Each row comes from the steps of one walk. Every step used is in the known rows, and no mark comes twice. Write the walk behind each row, first mark first.
Known rows:
f-u-y: [-2.20  1.37 -1.94  0.06 -0.69 -0.34  0.08 -3.60  5.04  0.00  1.51 -0.63
 -0.92  3.02  0.48  3.07 -3.00  0.35  0.82  4.34]
h-r-y-u-f: [-0.98  6.62 -1.55 -2.47  1.75  4.26 -1.04 -3.63  0.67  0.44  2.54 -1.63
 -1.82  1.96 -2.66  4.59 -2.88  4.10 -0.76  4.92]
r-y: [-2.03  5.27 -0.71  3.18  0.09  0.74  0.98 -1.39  2.67  0.45  1.61  0.50
 -2.61 -2.30 -1.36  0.46  1.68  0.88  1.28  1.03]
r-h-e-j-s: [-1.38 -4.50 -1.53  3.24 -1.75 -1.93  0.93  0.02  6.02  2.31  1.42 -1.72
 -1.67 -3.91 -2.51 -2.57  1.26  1.05 -1.20 -2.10]
s-j-e: [-2.11 -2.90 -3.69  0.29  0.56  1.33  0.36  2.95  7.41  0.68  2.35 -1.90
 -2.05  0.14  1.10 -1.75  2.81  1.65 -1.33 -0.70]
r-y-u: [-2.34  4.87 -3.55  1.13  1.52  0.96 -0.66 -4.36  0.34  1.90  2.92 -0.94
 -1.26 -3.83 -3.20  4.69 -0.94  1.79  0.58  3.18]
h-e-j: [ 0.51 -1.53 -3.33  1.12  0.28  1.38  0.28  3.27  5.90  0.79  0.19 -1.84
 -0.65  0.76 -0.34 -0.24  1.44  2.15 -0.86 -1.87]
u-y-r-h-e-f: [ 0.80  3.54 -2.45  2.63  0.36  1.08  0.28 -3.52  1.42  0.29 -1.00 -0.01
 -3.54  4.99 -2.33  1.89 -1.15  2.40 -0.50  1.07]
j-e-h-r-y-u-f: [-1.69  3.96 -2.70 -2.27  1.74  3.87 -0.89 -3.24  1.59  1.13  2.90 -1.56
 -3.19  2.34 -2.71  5.23 -2.51  4.04 -1.48  4.33]
s-j-e-f-u: [ 0.23  2.19 -4.35 -2.10  0.43  0.98  0.23  0.37  6.40 -0.87  2.26  0.13
 -0.57  2.91  0.38  1.93 -2.31  0.09 -0.40  2.04]
j-s: [-1.22 -1.98  1.12  2.27 -2.02 -2.46  0.28 -1.22  2.44  1.12  0.94 -0.32
  0.22 -2.86 -2.21 -2.37  0.35 -0.52 -0.39  0.10]
y-r-h-e: [ 0.05 -3.98 -2.56  4.92  2.05 -3.62 -0.24 -2.49  0.14  2.35  1.61 -2.41
 -2.64  0.15 -0.39 -0.71  0.31  3.99 -0.65  0.68]
h-r-y: [-2.02  8.68 -1.58  3.31  0.56 -0.90 -0.28 -1.09  2.69  0.67  2.04  0.50
 -2.30 -1.52 -0.82  0.89  1.24  2.05  0.64  2.38]
y-r: [-0.05  3.04  0.31  0.08  0.32 -5.20 -0.38 -1.52  1.11  2.41 -1.68 -0.60
 -1.92  4.64 -0.94 -0.75 -2.66  3.13 -0.38  2.08]
e-f-u-y: [-1.43  4.22 -2.19 -0.46 -1.03  1.30  0.29 -3.97  5.18 -0.65  0.51  0.29
 -1.41  4.87 -0.44  3.93 -3.54  0.12  0.71  4.21]
e-f-u-y-r: [-1.08  5.87 -1.28 -0.23 -0.40 -4.29 -0.17 -4.28  4.74  1.90 -1.37 -0.41
 -2.91  8.16 -1.25  2.00 -5.07  3.18  0.12  5.03]
r-y-u-f: [-1.00  4.92 -1.13 -2.65  1.51  5.13 -0.38 -3.80  0.69  0.30  2.32 -1.62
 -1.98  1.60 -2.95  4.36 -2.64  3.46 -0.46  4.29]
e-h-r: [-0.13  0.65 -1.39 -0.52  0.71 -3.38 -1.10  0.26 -1.69  1.36  1.07  1.28
 -1.39  0.65  0.64  2.02 -1.57  1.55 -2.23  0.81]
f-u: [ 0.15 -0.38 -2.14 -1.48  0.66 -1.98 -0.19 -0.55  2.66 -0.21  2.49 -0.18
  1.21  0.00  1.18  1.62 -2.97 -0.30  0.38  2.53]

Write each row's walk:
[-1.83  3.45 -2.93 -3.01  1.99  4.38 -0.41 -2.52  2.71  1.24  3.88 -1.68
 -3.51  1.60 -2.24  4.49 -2.30  4.78 -2.06  4.10]	s-j-e-h-r-y-u-f
[-3.20  4.01 -5.59  0.69  2.15  0.01 -0.90 -2.97  2.42  2.87  4.55 -0.99
 -2.78 -3.71 -2.36  4.86 -0.63  3.25 -1.17  3.31]	s-j-e-h-r-y-u
[-0.25 -3.85 -3.77  1.38  0.40  0.81  0.91  1.84  5.01  1.65  0.72 -1.98
 -2.71 -1.43 -0.42 -0.14  1.36  2.26 -1.13 -3.16]	r-h-e-j
[-0.25 -2.69 -3.70  1.46  0.51 -1.02  0.76  1.34  5.46  2.47  0.09 -2.17
 -3.39  0.11 -0.74 -0.40  0.48  3.36 -1.28 -2.42]	y-r-h-e-j
[-1.41 -3.55 -1.46  3.28 -1.63 -3.73  0.78 -0.49  6.45  3.12  0.85 -1.91
 -2.33 -2.36 -2.83 -2.73  0.39  2.15 -1.31 -1.34]	y-r-h-e-j-s
[ 1.24  3.52 -2.57 -2.36  0.17  0.34  0.08 -1.08  2.79 -1.23  1.07  1.07
  0.46  2.86 -0.15  2.81 -3.67 -0.73  0.24  2.32]	e-f-u
[-1.07 -2.14 -3.84  1.82  0.14 -0.61  0.84  0.29  6.54  2.53 -0.03 -2.33
 -3.96  1.02 -0.86  0.27  0.12  3.50 -1.11 -1.49]	u-y-r-h-e-j
[-0.84 -2.97 -1.22  3.02 -1.82 -1.50  0.48  0.99  6.72  1.69  1.05 -1.63
 -0.23 -2.30 -2.48 -2.55  1.35  0.94 -0.97 -1.23]	h-e-j-s
[-2.15 -3.16 -2.31  3.13 -1.81 -4.03  0.78 -1.78  8.37  3.10  1.63 -2.14
 -2.53 -1.26 -2.54 -1.54 -0.97  2.24 -1.01  0.37]	f-u-y-r-h-e-j-s
[-2.72 -1.79 -0.95  1.34 -0.08 -4.41  1.10 -5.51  0.51  3.51 -0.32 -0.82
 -6.35 -0.10 -0.99  0.61 -2.49  2.76 -0.63  0.16]	u-y-r-h
[-2.14  0.03 -1.91  0.47 -0.06 -3.98  1.16 -5.96  1.44  2.95 -0.20 -0.27
 -6.29  1.40 -1.22  1.79 -3.84  2.45 -0.55  0.91]	e-f-u-y-r-h
[-1.06  4.51 -1.59 -2.88  1.72  3.76 -0.65 -3.74 -0.17  0.96  2.76 -0.97
 -2.77  1.76 -2.76  5.33 -3.31  3.99 -1.40  4.41]	e-h-r-y-u-f
[-1.71  4.12  0.00  0.83 -0.48 -4.49 -0.21 -3.75  3.37  2.54 -1.92 -0.90
 -3.18  6.73 -1.17  0.64 -3.28  3.55 -0.03  3.90]	u-y-r
[-2.45  5.09 -4.17  0.84  1.86 -0.69 -1.18 -4.25 -0.44  2.55  3.45 -0.30
 -1.97 -3.55 -2.90  5.68 -1.68  2.49 -0.50  3.54]	e-h-r-y-u
[-1.02 -2.27 -4.56  1.35  0.35 -1.27  0.74  0.03  7.43  2.48  0.88 -2.38
 -3.57  1.07 -0.45  0.77 -0.92  3.44 -0.95 -0.63]	f-u-y-r-h-e-j
[ 1.27  1.94 -3.75  0.15  1.22 -1.99 -0.08 -2.50  2.99  0.19  1.63 -0.16
 -1.03  3.37 -0.48  2.32 -3.81  1.57 -0.12  2.91]	y-r-h-e-f-u
[-0.68 -3.33 -3.36  4.89  1.91 -3.95 -0.22 -3.79  2.17  2.37  2.37 -2.63
 -2.80  1.17 -0.12  0.58 -1.04  4.11 -0.35  2.45]	f-u-y-r-h-e
[-1.54  1.77 -3.26  1.28 -0.37  0.81  0.39 -4.85  4.83 -0.08  1.42 -0.45
 -2.47  3.70 -0.48  3.81 -2.97  0.97  0.47  3.85]	r-h-e-f-u-y
[ 0.36  2.80 -4.15 -1.40  0.18  0.51 -0.24 -0.36  5.26 -0.96  1.18  0.27
 -0.22  3.68 -0.11  2.59 -2.54 -0.65  0.17  2.20]	j-e-f-u
